What can hang from each mark:
rera: ginomo lipu sigo
ripin: ginomo
lukuv: ginomo nukibov
lipu: rera
sigo: rera zedis
zedis: ginomo lipu
nukibov: lukuv
ginomo: lukuv rera ripin zedis

Each row was made from one small tree. The marks that hang from a mark follow it in brackets, in alphabetical order. Every link used is in the known rows. Write each row's tree.
Known rows:
sigo{rera{ginomo{lukuv ripin} lipu} zedis}: [-0.88  0.24  1.47  2.54  2.61  1.05  0.82 -0.04 -1.26 -1.31 -2.57  1.43
 -0.53  0.20  2.06  1.66  2.58 -1.06  0.33 -2.15  3.17  0.89 -0.23]
nukibov{lukuv{ginomo{rera ripin zedis}}}: [-2.67 -2.01 -1.97  0.67  2.68 -3.87 -3.89 -0.31 -0.20  3.08  7.02 -2.42
 -1.11 -0.61  0.98  1.84 -0.27  0.22  2.19  2.81 -4.01 -0.23  0.65]
sigo{rera{ginomo{lukuv ripin zedis} lipu}}: [-0.23 -1.64  0.43  1.55  2.27 -1.67 -0.45 -0.70 -0.67 -0.33  1.54  0.31
 -0.88  0.75  2.94  0.43  1.99 -2.13 -0.04 -1.09  1.99  0.10  1.04]
lipu{rera{ginomo{lukuv ripin} sigo}}: [-1.17  0.12  0.17 -1.07  4.90  1.45  0.60  0.55 -3.30 -1.90 -4.41  2.16
 -2.43  2.18  0.70 -1.47  1.45 -0.89  2.80 -0.62  0.32 -2.05 -2.16]
ginomo{zedis}: [ 1.81 -0.24 -0.79 -2.80 -2.01 -0.88  0.73 -0.39 -2.02 -0.16  1.09 -1.61
  1.24  0.29 -1.31 -1.23 -0.47 -0.66  0.11  1.14 -0.33 -0.09 -0.12]
lukuv{ginomo{rera{lipu} zedis} nukibov}: [ 0.18 -0.40 -0.44  0.80 -5.15 -2.20 -1.32 -2.17  4.20  3.19  5.75 -1.11
  2.09 -1.98  0.43  0.28 -1.28  1.08 -2.53  0.18 -1.93  0.96  1.72]
nukibov{lukuv{ginomo}}: [-1.54 -1.85 -4.36 -0.26  2.82  1.64 -2.36  2.50 -2.34  0.87  1.06 -2.85
  1.22  0.72  1.26  1.47 -0.20  2.22  5.70  2.70 -2.15  2.88 -0.04]
sigo{rera{ginomo{ripin}} zedis{lipu}}: [ 2.26  2.85 -0.06  2.50  0.32  0.02  1.45 -0.58 -1.50 -1.78 -2.39  1.95
 -0.33  1.16  0.69  4.33  3.01 -0.83 -2.46 -2.98 -0.09  0.79 -0.74]
lukuv{ginomo{rera zedis} nukibov}: [-0.03 -0.21 -0.85 -0.35 -2.12 -1.85 -0.41 -1.53  1.82  3.14  3.99 -1.88
  1.90 -0.68 -1.32 -0.73 -2.09  1.34  0.13  1.35 -2.30 -0.24  0.73]
nukibov{lukuv{ginomo{rera{sigo{zedis}} ripin}}}: [-3.72  1.82  0.85  2.60  1.23  0.09 -3.20  0.19 -1.18  1.10  2.46  1.73
 -0.27 -1.38 -1.73  3.74  0.32  1.06  0.87  1.58 -2.55 -2.87 -2.46]
nukibov{lukuv}: [ 0.62 -0.50 -3.05 -1.90  0.30  1.87 -0.05  3.09 -1.91 -0.51 -0.26 -3.65
  1.93  1.22 -0.43  0.15 -1.42  0.64  3.79  2.25  0.05  1.71 -0.31]
zedis{ginomo{lukuv ripin} lipu{rera}}: [ 0.46 -1.24 -2.01  0.27  3.83  0.03  1.30  1.24  0.57 -1.97 -2.52 -0.33
 -3.83  0.62  3.45  0.29  1.51  0.98  0.61 -1.30  1.17  2.62  1.55]
lipu{rera{ginomo{lukuv{nukibov} ripin} sigo}}: [-0.91  0.76 -0.24 -0.33  4.36  2.37  2.83  0.52 -0.90 -0.72 -7.50  0.48
  0.04  2.67  0.17 -2.81 -0.92 -0.05  3.73 -0.73  2.64 -2.12 -1.76]
sigo{rera{lipu}}: [ 1.50  2.28 -0.71 -0.43 -3.70  1.32 -0.68 -0.27  0.99 -1.60  0.85  1.51
  1.80 -1.24 -0.25  0.07  0.92  0.36 -1.72 -1.31 -0.65  1.08  0.04]
ripin{ginomo}: [ 0.16 -1.79 -0.64 -1.93  4.01  0.40 -1.26  2.19 -2.32 -1.13 -2.31 -0.63
 -1.02  0.54 -0.25 -2.04  0.63 -0.52  2.86  0.83 -1.85  2.70  0.90]
lipu{rera{ginomo{lukuv zedis} sigo}}: [ 0.82  1.32  1.31 -0.51 -2.28  1.22  1.47 -0.21 -3.17 -0.30  0.56  2.89
 -1.25  3.18 -1.00  0.96  0.11 -1.95 -1.02 -1.04  1.22 -3.96 -2.79]
lipu{rera{ginomo{lukuv} sigo}}: [ 0.34  1.22  0.34 -1.19  0.54  3.32  1.00  1.38 -3.27 -1.67 -2.43  2.49
 -1.25  3.19 -0.78 -0.09  0.51 -0.47  1.18 -1.07  0.47 -2.09 -2.70]
lipu{rera{ginomo}}: [ 2.92  1.39 -2.05 -2.20 -0.31  0.42  1.56  0.66 -3.30 -1.21 -0.29  0.22
 -1.46  2.90  0.10  0.16  1.23  0.30  0.60 -1.38 -2.36  0.52 -1.63]
ripin{ginomo{lukuv{nukibov} rera}}: [-1.08 -3.17  1.23 -0.76  4.27  1.40  0.04  2.35  1.93  1.40 -2.16 -2.60
  0.20  0.32 -0.87 -3.71 -2.63 -0.38  3.42  1.42  1.47  2.20  1.85]
lukuv{ginomo}: [-1.04 -1.66 -3.18 -2.02  3.19  1.03 -1.89  0.77 -2.44 -0.43 -0.66 -0.86
  0.42 -0.32  0.81 -0.90  1.15  2.47  4.46  1.68 -3.23  2.91  0.27]
ginomo{lukuv{nukibov} ripin zedis}: [-1.36 -3.17 -0.79 -1.83  4.23 -0.25  2.69 -0.18  0.81  1.05 -5.37 -4.41
  2.13 -0.18  0.74 -5.04 -2.51 -0.80  5.02  2.14  4.73  0.59  1.56]
lipu{rera}: [ 1.32  1.85 -1.78 -3.25 -1.82  1.12  1.09 -0.20 -0.86 -0.93 -1.09  0.50
 -0.57  0.43 -0.71 -1.69 -0.16  0.55  0.64 -0.56 -1.72  0.41 -1.47]
ginomo{lukuv{nukibov} rera ripin zedis}: [-1.16 -2.59  0.77 -1.68  2.46 -1.83  1.48 -0.88  2.55  2.10 -0.54 -4.02
  1.12 -0.84 -0.37 -4.27 -2.94 -1.01  2.10  2.22  2.54 -0.57  1.40]
lipu{rera{sigo{zedis{ginomo}}}}: [ 2.00  6.01  1.69  1.41 -4.85  2.06  2.62  0.18 -3.07 -2.23 -1.17  4.78
 -1.14  1.11 -3.58  2.73  0.79  1.52 -3.97 -2.77  1.20 -4.58 -3.70]

Write each row's tree:
[ 0.47 -3.47  0.23  1.07  0.61  0.91  1.63  1.27  2.78  1.72 -3.69 -2.42
  1.23  1.04  1.67 -0.86 -2.06 -2.04  0.73  0.16  3.78  3.26  3.12] -> ripin{ginomo{lukuv{nukibov} zedis{lipu}}}
[-1.95 -3.24  0.27 -3.07  5.84 -0.64 -1.12  0.60  0.01 -0.77 -0.22 -2.28
 -1.34 -1.30  0.19 -3.79 -0.30 -0.37  3.58  2.49 -0.65  1.71  0.81] -> ginomo{lukuv rera ripin}
[ 0.49  2.63  1.66  2.53 -0.94 -0.22  0.60  0.24 -1.70 -3.09 -1.85  2.48
 -0.48 -1.44 -0.74  2.00  2.48  1.23 -3.20 -1.79  1.80 -1.85 -0.50] -> rera{lipu sigo{zedis{ginomo{ripin}}}}
[-1.16 -0.82  3.92  1.00 -0.21  0.50 -0.27  0.62  1.73  2.04  0.24  0.76
  0.80  0.36 -3.04 -2.18 -3.17 -2.16 -0.86  0.77  1.91 -3.13  0.19] -> ripin{ginomo{lukuv{nukibov} rera{sigo} zedis}}
[-1.48  2.91  2.26  0.72 -2.69  1.21 -2.28 -0.93 -1.66  0.20  2.54  4.09
  0.22 -1.77 -3.63  2.61  0.81  1.50 -2.01  0.24 -3.25 -2.74 -2.83] -> lukuv{ginomo{rera{sigo{zedis}}}}
[-1.26 -1.53 -3.37  0.21  0.18 -0.29 -2.09  0.96 -2.10  2.19  3.74 -2.58
  1.18  0.93  1.00  2.25 -0.59  0.74  3.47  2.59 -1.50  0.86  0.16] -> nukibov{lukuv{ginomo{zedis}}}
[ 0.70 -1.06  0.63 -0.13  0.09  2.88 -0.31  2.18 -2.20 -2.44 -1.64  0.91
  0.73  1.46  0.79  0.41  1.29 -0.44  0.37 -0.35  1.53  0.74 -0.32] -> rera{ginomo{lukuv} lipu sigo}
[-0.52  0.71 -2.91  1.09 -1.04 -2.01  0.85 -3.34  3.82  2.57 -1.65 -0.10
 -0.04 -0.63  3.06  0.48 -0.17  0.48 -0.29 -1.24 -1.35  1.17  1.42] -> lukuv{ginomo{ripin zedis{lipu{rera}}} nukibov}
[ 1.76  2.39  2.81 -0.34 -8.65 -1.82 -1.92 -1.83  1.57 -0.20  7.01  2.72
  1.16 -2.00 -2.78  1.36 -0.32 -1.56 -7.31 -0.38 -2.15 -3.35 -0.95] -> ginomo{rera{lipu sigo} zedis}
[-1.80 -1.11  3.29 -0.06 -1.59 -1.92 -2.39 -1.74  1.98 -0.18  3.80  1.62
 -0.39 -2.61 -0.12 -1.03  0.00 -2.27 -3.18  0.75  0.40 -2.44  0.37] -> ginomo{lukuv rera{lipu sigo} ripin zedis}
[-0.14 -1.30 -1.42  1.07 -0.43 -3.53 -1.00 -2.73  4.17  2.77  2.36 -1.84
  0.53 -1.74  1.55  0.62 -0.59  0.47 -1.41  0.55 -2.88  1.59  2.49] -> lukuv{ginomo{rera ripin zedis{lipu}} nukibov}
[ 2.53  3.92 -0.19 -0.19 -6.98  1.79  2.59 -1.23  0.79 -0.73 -1.75  2.54
 -0.14 -0.29 -0.38  2.88  0.64 -0.27 -4.34 -2.96 -0.01  1.11 -1.57] -> sigo{zedis{lipu{rera}}}
[ 0.93 -0.77 -2.37  0.99  3.12  0.96  3.58  1.08  2.80 -0.72 -5.68 -2.23
 -1.09  0.99  3.03 -1.12 -0.73  1.84  1.55 -1.47  3.80  2.60  2.07] -> zedis{ginomo{lukuv{nukibov} ripin} lipu{rera}}
[-1.06  1.03  0.67  0.40 -3.50  0.15 -4.59 -0.79  1.15 -0.32  5.28  3.50
  0.20 -2.73 -0.78  1.69  1.25  1.60 -2.93  0.12 -5.11 -0.17 -0.44] -> lukuv{ginomo{rera{lipu sigo}}}
[-1.67 -1.21 -1.02 -0.33  2.31 -3.64 -1.04 -2.41  1.97  2.90  2.14 -2.52
  0.69 -1.59  0.16 -2.04 -1.24  1.03  1.76  1.73 -2.71 -0.33  1.41] -> lukuv{ginomo{rera ripin zedis} nukibov}
[ 0.86 -2.25  0.04 -1.20  2.74  0.15 -0.02  2.96 -1.52 -1.26  3.43 -2.27
 -1.76  0.66 -1.01 -0.95 -0.40  1.82  1.02  1.40  0.51  1.19  1.10] -> zedis{ginomo{lukuv rera}}
[ 2.39  2.14 -0.74  1.01 -0.99 -0.76  2.40 -1.18 -1.11 -1.29 -2.73  1.62
 -2.48  1.45  1.91  3.54  2.91 -0.80 -2.80 -3.42 -0.87  1.39 -1.20] -> sigo{zedis{lipu{rera{ginomo{ripin}}}}}
[ 1.46 -0.42  1.13  1.24 -3.39  1.62  2.09  0.52  0.38  0.31 -1.86 -0.58
  3.22  2.02  0.07 -0.24 -1.44 -1.19 -0.97 -0.60  4.64 -1.43  0.12] -> rera{ginomo{lukuv{nukibov} zedis} lipu sigo}
[ 1.55 -1.59 -1.35 -1.56  3.76 -3.50  0.55 -0.27 -3.93 -0.89  0.09 -2.46
 -1.05  2.06  0.98 -0.52  1.44 -1.37  1.75  0.63 -1.24  0.05  0.38] -> rera{ginomo{ripin zedis}}
[ 1.64 -1.04 -1.36 -1.16 -0.44 -2.58  0.25 -1.39  0.61 -0.71 -0.36 -1.44
  0.06 -0.75  1.72  0.05  0.82 -1.47 -1.39  0.29 -1.13  1.83  1.70] -> ginomo{ripin zedis{lipu}}
[ 1.20 -0.03  1.60  1.18 -0.37  1.59  3.72  2.10  0.50  0.63 -1.00 -2.68
  0.96  0.66 -2.43 -0.39 -2.36  2.25  0.13  0.03  5.00 -0.12  0.29] -> sigo{zedis{ginomo{lukuv{nukibov} rera}}}
[-0.04 -0.53 -1.10 -0.29 -0.94 -0.11  3.35 -1.89  4.31  1.51 -4.21 -1.62
  0.40  0.01  2.58 -1.92 -1.98 -1.35  0.07 -0.79  3.48  0.94  1.35] -> ginomo{lukuv{nukibov} ripin zedis{lipu{rera}}}
[-2.43  0.77  4.18  0.97 -1.27  0.72 -1.18 -0.97  1.38 -1.00 -0.23  2.90
 -0.05 -3.26 -1.04  0.03  0.60 -1.27 -2.70 -0.22  1.86 -1.68 -0.96] -> ginomo{lukuv rera{lipu sigo{zedis}} ripin}
[ 0.76  0.00  2.20  1.07 -1.93  0.91 -1.54  2.09  0.44 -2.05  4.17  1.51
 -0.91 -0.72 -1.40  0.96  0.31  1.39 -3.36 -0.08  1.03 -0.92  0.55] -> zedis{ginomo{lukuv rera{lipu sigo}}}
[-2.18  0.73  0.03  1.20  0.25 -0.82 -2.75 -1.67  3.55  0.61  0.11  1.10
  1.57 -3.23  0.18 -1.02 -0.05  1.76 -0.44  0.29 -2.90 -0.33  0.61] -> lukuv{ginomo{rera{lipu sigo} ripin} nukibov}
[-0.08  2.71  4.95  2.24 -4.95  0.18 -2.48 -0.20  0.87 -0.53  2.58  5.18
 -0.67 -2.15 -3.02  2.58  1.18 -1.58 -6.20 -2.03 -1.72 -1.55 -1.06] -> ripin{ginomo{rera{lipu sigo{zedis}}}}
